Each row comes from the steps of one path. Every step used is in the known rows, and no mark comes twice. Write the path behind each row, first mark first.
Known rows:
teto > pamum > zivi > dukul > mefen: [.05,-.22,-.34,.18,.12,.27,.10,-.20,-.17,.26,.15,.07,-.01,-.10,.39,.17,.19,.46,.21,.24,-.16,.41,.22]
mefen > dukul > zivi > pamum > teto: [.19,.22,-.41,.20,.02,-.28,.26,.02,-.35,-.03,.22,-.05,-.16,-.52,.05,.06,-.17,.03,-.02,-.05,-.27,.03,.20]
kozo > teto > pamum > zivi: [-.36,-.32,-.05,.36,.02,-.06,-.04,.27,.12,.27,-.12,.14,-.06,-.06,-.01,.30,.09,.19,-.16,-.08,.04,.30,-.18]
deka > teto > pamum > zivi > dukul > mefen > vulo: [.13,-.12,-.18,.28,.02,.57,.01,-.37,.01,.13,.01,.25,.16,.25,.25,.08,.23,.22,.18,.29,-.23,.19,-.12]
pese > zivi > dukul > mefen > pamum: [.28,.35,-.37,-.15,.10,.01,.16,-.28,-.30,-.01,.22,-.14,-.14,-.38,-.11,.16,-.05,.03,-.01,.30,-.09,.29,.20]
zivi > pamum: [.13,-.09,-.17,-.07,-.01,-.03,.13,-.32,-.13,.00,.07,.05,-.16,-.13,-.06,.07,-.11,-.11,-.11,.13,-.06,-.02,-.21]
pese > zivi: [-.18,.16,.26,.02,-.01,-.12,-.10,.12,.05,.02,.12,.08,.00,-.22,-.08,-.03,-.19,-.18,-.18,-.10,.20,.05,.02]
mefen > pamum > teto: [.23,.41,-.38,.17,.06,-.19,.16,.03,-.10,-.19,.13,-.12,-.12,-.44,-.15,.15,-.02,-.08,.02,-.11,.07,.01,.14]
zivi > pamum > mefen > vulo: [.20,-.15,-.02,.08,-.16,.10,-.10,-.49,.09,.04,.01,.26,.06,.32,.27,-.03,.15,.18,-.03,.23,-.17,-.30,-.29]
zivi > dukul: [.14,-.04,-.10,.20,.09,.32,-.11,-.09,-.07,.06,-.22,.05,.15,-.19,.18,-.06,-.33,.00,.18,.16,-.18,.23,.46]
teto > deka: [.18,-.10,.02,-.16,.02,.00,.16,.08,.20,.17,-.04,.07,.01,.15,.11,-.02,-.05,-.13,-.18,.09,-.32,-.02,.13]
pamum > mefen: [.04,-.24,-.01,.06,-.01,-.06,-.10,-.10,.17,.18,.03,.07,.02,.27,.36,.08,.21,.46,.04,-.01,-.13,-.10,.07]
pese > zivi > pamum > teto: [.07,.23,-.12,.26,-.02,-.24,.08,-.08,.01,-.12,.24,.08,-.14,-.51,.02,.03,-.13,-.12,-.14,-.13,.12,.03,.00]
pese > zivi > pamum: [-.02,.04,.04,-.04,-.01,-.12,.05,-.22,-.09,.02,.16,.12,-.16,-.31,-.12,.05,-.25,-.25,-.25,.06,.10,.02,-.20]
kozo > teto > pamum > mefen > vulo > zivi: [-.15,-.06,-.10,.20,-.02,-.12,-.41,.08,.38,.15,-.14,.14,.18,.29,-.07,.18,.49,.16,-.02,.35,.01,-.31,.02]
mefen > dukul > zivi: [.02,.15,-.19,-.06,.05,-.19,.19,.28,-.50,.15,.07,-.13,-.02,-.24,-.04,.01,-.24,.07,.01,.02,-.41,.06,.32]
kozo > teto: [-.05,.03,.04,.09,-.15,-.39,-.19,.16,.27,-.11,-.11,-.09,-.10,.00,-.17,-.02,.15,.09,-.33,.11,-.23,.26,-.18]
teto > pamum > mefen > vulo > zivi: [-.13,-.07,-.11,.16,.05,.09,-.31,.00,.24,.20,-.09,.19,.24,.29,.01,.20,.40,.11,.15,.29,.12,-.43,.11]
dukul > zivi > pamum > mefen > vulo: [.10,-.05,-.05,.11,-.10,.02,-.03,-.40,-.05,.10,.06,.23,.07,.19,.26,-.04,.08,.17,-.03,.28,-.29,-.35,-.31]
dukul > zivi: [-.20,.19,-.07,.06,.13,-.15,.15,.19,-.28,.12,.09,-.06,.00,-.26,.00,-.03,-.14,-.02,-.01,.09,-.24,-.10,-.03]
mefen > vulo > zivi > pamum > teto > deka: [.24,.09,-.27,.07,.01,-.10,.14,-.07,.29,.09,.04,.15,.04,-.10,.05,.08,.01,-.25,-.14,.23,-.25,-.32,.10]
vulo > mefen > dukul > zivi > pamum: [.26,-.04,-.39,-.17,.02,-.14,.26,-.22,-.49,.22,.25,-.07,-.17,-.18,-.03,-.01,-.15,.08,-.08,.10,-.42,.02,.04]
teto > pamum > mefen: [.07,-.38,-.02,.14,.06,.10,-.14,.00,.05,.23,.02,.20,.01,.38,.41,.10,.42,.47,.07,-.10,-.01,.15,.15]
pamum > teto > deka: [.25,.05,-.11,.07,.02,-.10,.19,.16,.26,.06,.06,.06,.01,-.07,.21,-.03,.01,-.07,-.13,-.05,-.29,-.02,.25]
kozo > teto > pamum > zivi > dukul > mefen > vulo: [.10,-.08,-.15,.27,-.13,.20,-.13,-.29,.03,.07,.01,.20,.10,.14,.25,-.01,.31,.29,.01,.40,-.26,.28,-.11]

Write each row's path:
[-.03,.06,-.22,-.02,.10,-.16,.25,-.16,-.36,.10,.14,.01,-.16,-.34,-.06,.04,-.23,-.12,-.11,.21,-.26,-.08,-.24]	dukul > zivi > pamum
[.36,.07,-.33,-.02,.03,-.23,.37,.11,-.11,.15,.14,.02,-.11,-.27,.15,.03,-.20,-.10,-.19,.04,-.56,.02,.33]	mefen > dukul > zivi > pamum > teto > deka
[.14,.09,-.12,.00,.04,.07,-.01,-.23,-.10,.06,.25,.00,-.01,-.21,.28,-.05,.08,.25,.06,.27,-.15,.35,.28]	pese > zivi > dukul > mefen
[.06,-.13,-.20,.40,.21,.59,-.33,-.08,.22,.23,-.34,.22,.35,.15,.11,.17,.02,.08,.29,.32,-.15,-.03,.45]	deka > teto > pamum > mefen > vulo > zivi > dukul
[.29,.09,-.12,.05,-.11,.28,-.07,-.47,-.06,-.06,.08,.13,.15,.14,.29,-.17,.21,.18,.15,.43,-.25,.04,.01]	zivi > dukul > mefen > vulo
[-.12,.04,-.43,.00,.08,-.08,.33,-.17,-.16,.23,.21,-.10,-.19,-.28,-.09,.46,-.01,.21,.00,.14,.00,-.03,-.24]	dukul > mefen > pamum > zivi
[.32,.01,-.21,.04,.02,-.13,.27,-.05,.18,.07,.10,.09,-.09,-.15,.17,.02,-.07,-.16,-.20,.04,-.33,-.03,.12]	zivi > pamum > teto > deka
[.06,-.24,-.35,.23,.19,.43,.13,-.21,-.05,.27,.10,.09,.00,.00,.31,.24,.20,.43,.20,.20,-.25,.45,.11]	deka > teto > pamum > zivi > dukul > mefen
[.09,-.09,-.41,.24,.17,.37,.06,-.23,-.13,.33,-.11,-.02,.08,-.33,.08,.22,-.44,.11,.17,.11,-.13,.14,.31]	vulo > mefen > pamum > zivi > dukul
[.26,.32,-.60,-.16,.18,.01,.13,-.25,-.23,.04,.13,-.22,-.08,-.32,-.19,.29,.09,.06,.14,.46,-.12,.07,.27]	vulo > zivi > dukul > mefen > pamum
[.11,-.01,-.16,.17,-.09,.31,-.01,-.43,-.04,.09,.06,.16,.15,.06,.31,-.01,.10,.25,.16,.39,-.22,-.02,-.08]	pamum > zivi > dukul > mefen > vulo
[-.14,-.19,-.15,.39,.12,.36,-.02,-.04,-.03,.28,-.25,.10,.16,-.33,.23,.18,-.52,.11,.19,.11,-.13,.14,.33]	pamum > zivi > dukul
[.04,-.08,-.18,.08,.01,-.32,.01,.36,-.33,.25,.03,-.05,-.06,.01,.14,.06,.11,.41,-.12,.01,-.53,.29,.33]	kozo > teto > pamum > mefen > dukul > zivi
[-.07,-.07,-.39,.04,.10,.05,.22,-.18,-.06,.34,.14,-.07,-.10,-.18,-.13,.33,-.13,.13,.00,-.06,.06,-.11,-.19]	vulo > mefen > pamum > zivi
[.05,-.11,-.18,.34,.14,.41,-.36,-.07,.10,.23,-.30,.21,.34,.04,.20,.10,.02,.10,.30,.37,-.06,-.09,.56]	teto > pamum > mefen > vulo > zivi > dukul
[.32,.11,-.37,-.01,.00,-.16,.21,-.19,.25,.09,.22,.11,-.04,-.05,.14,.07,.24,-.06,-.13,.34,-.33,-.26,.05]	dukul > mefen > vulo > zivi > pamum > teto > deka
[.00,.09,.12,.22,.08,.24,-.18,.00,-.04,.08,-.13,.11,.16,-.37,.11,-.08,-.48,-.13,.04,.08,-.01,.27,.48]	pese > zivi > dukul
[-.14,-.29,-.14,.49,.11,.28,-.14,.12,.02,.27,-.31,.15,.12,-.24,.17,.19,-.26,.16,.04,.09,-.15,.47,.31]	kozo > teto > pamum > zivi > dukul
[.15,.25,-.46,.19,-.01,-.22,.06,-.27,.07,-.09,.28,.03,-.07,-.30,.01,.14,.31,.05,.06,.27,.01,-.28,-.06]	dukul > mefen > vulo > zivi > pamum > teto
[.31,-.34,-.14,.00,-.13,-.16,-.14,.20,-.09,.18,-.06,.02,-.07,.33,.20,.12,.29,.53,-.10,-.12,-.33,.44,.48]	kozo > teto > pamum > mefen > dukul
[.50,.22,-.44,-.01,.10,-.03,.32,-.07,.04,.05,.14,-.05,-.07,-.25,.19,.08,-.01,.00,-.06,.19,-.42,.17,.42]	zivi > dukul > mefen > pamum > teto > deka
[.43,.24,-.40,-.11,.06,-.20,.36,-.02,.09,.03,.25,-.07,-.15,-.15,.09,.10,.18,-.01,-.15,.11,-.34,.05,.18]	dukul > mefen > pamum > teto > deka
[.06,-.10,-.20,.03,.08,-.12,.11,.28,-.46,.31,.09,.00,-.01,.01,.22,.07,.03,.37,.05,-.04,-.42,.15,.42]	teto > pamum > mefen > dukul > zivi
[.30,.49,-.43,.17,.08,-.15,.15,-.12,-.15,-.15,.31,-.11,-.13,-.59,.02,.11,.01,.07,.04,.06,-.01,.23,.32]	pese > zivi > dukul > mefen > pamum > teto
[-.22,.03,-.29,.11,.10,.01,.25,-.01,-.12,.22,-.02,-.05,-.09,-.34,-.21,.45,-.32,-.02,-.02,.00,.09,-.11,-.17]	mefen > pamum > zivi
[.05,.00,-.18,-.01,.04,-.22,.13,.22,-.40,.26,.09,-.09,-.01,-.07,.19,.06,-.11,.36,.04,.01,-.49,-.01,.37]	pamum > mefen > dukul > zivi
[.37,.32,-.48,.09,.06,-.13,.14,-.13,-.04,-.07,.29,-.15,-.12,-.27,-.07,.04,.16,.08,.03,-.18,.03,.00,.13]	vulo > mefen > pamum > teto
[.07,.06,-.37,-.10,-.01,-.08,.01,-.44,-.01,.06,.17,.06,-.05,-.05,-.17,.18,.24,-.07,.00,.53,-.03,-.38,-.25]	dukul > mefen > vulo > zivi > pamum
[.38,.27,-.51,-.17,.11,.06,.20,-.34,-.33,-.02,.16,-.18,-.14,-.26,-.07,.17,.05,.11,.09,.35,-.19,.26,.18]	zivi > dukul > mefen > pamum
[-.01,.05,-.25,.00,.01,-.01,-.06,-.32,.03,.05,.00,.10,.02,-.10,-.26,.18,.01,-.25,-.02,.42,.04,-.45,-.20]	mefen > vulo > zivi > pamum
[.26,.00,-.29,-.02,.05,.14,.04,-.30,-.14,.05,.18,-.05,.00,-.06,.33,-.04,.19,.37,.17,.34,-.28,.31,.26]	zivi > dukul > mefen
[.20,.17,.01,.07,-.12,.22,-.11,-.40,-.04,-.05,.14,.17,.15,.03,.24,-.18,.11,.08,.06,.37,-.15,.07,.02]	pese > zivi > dukul > mefen > vulo
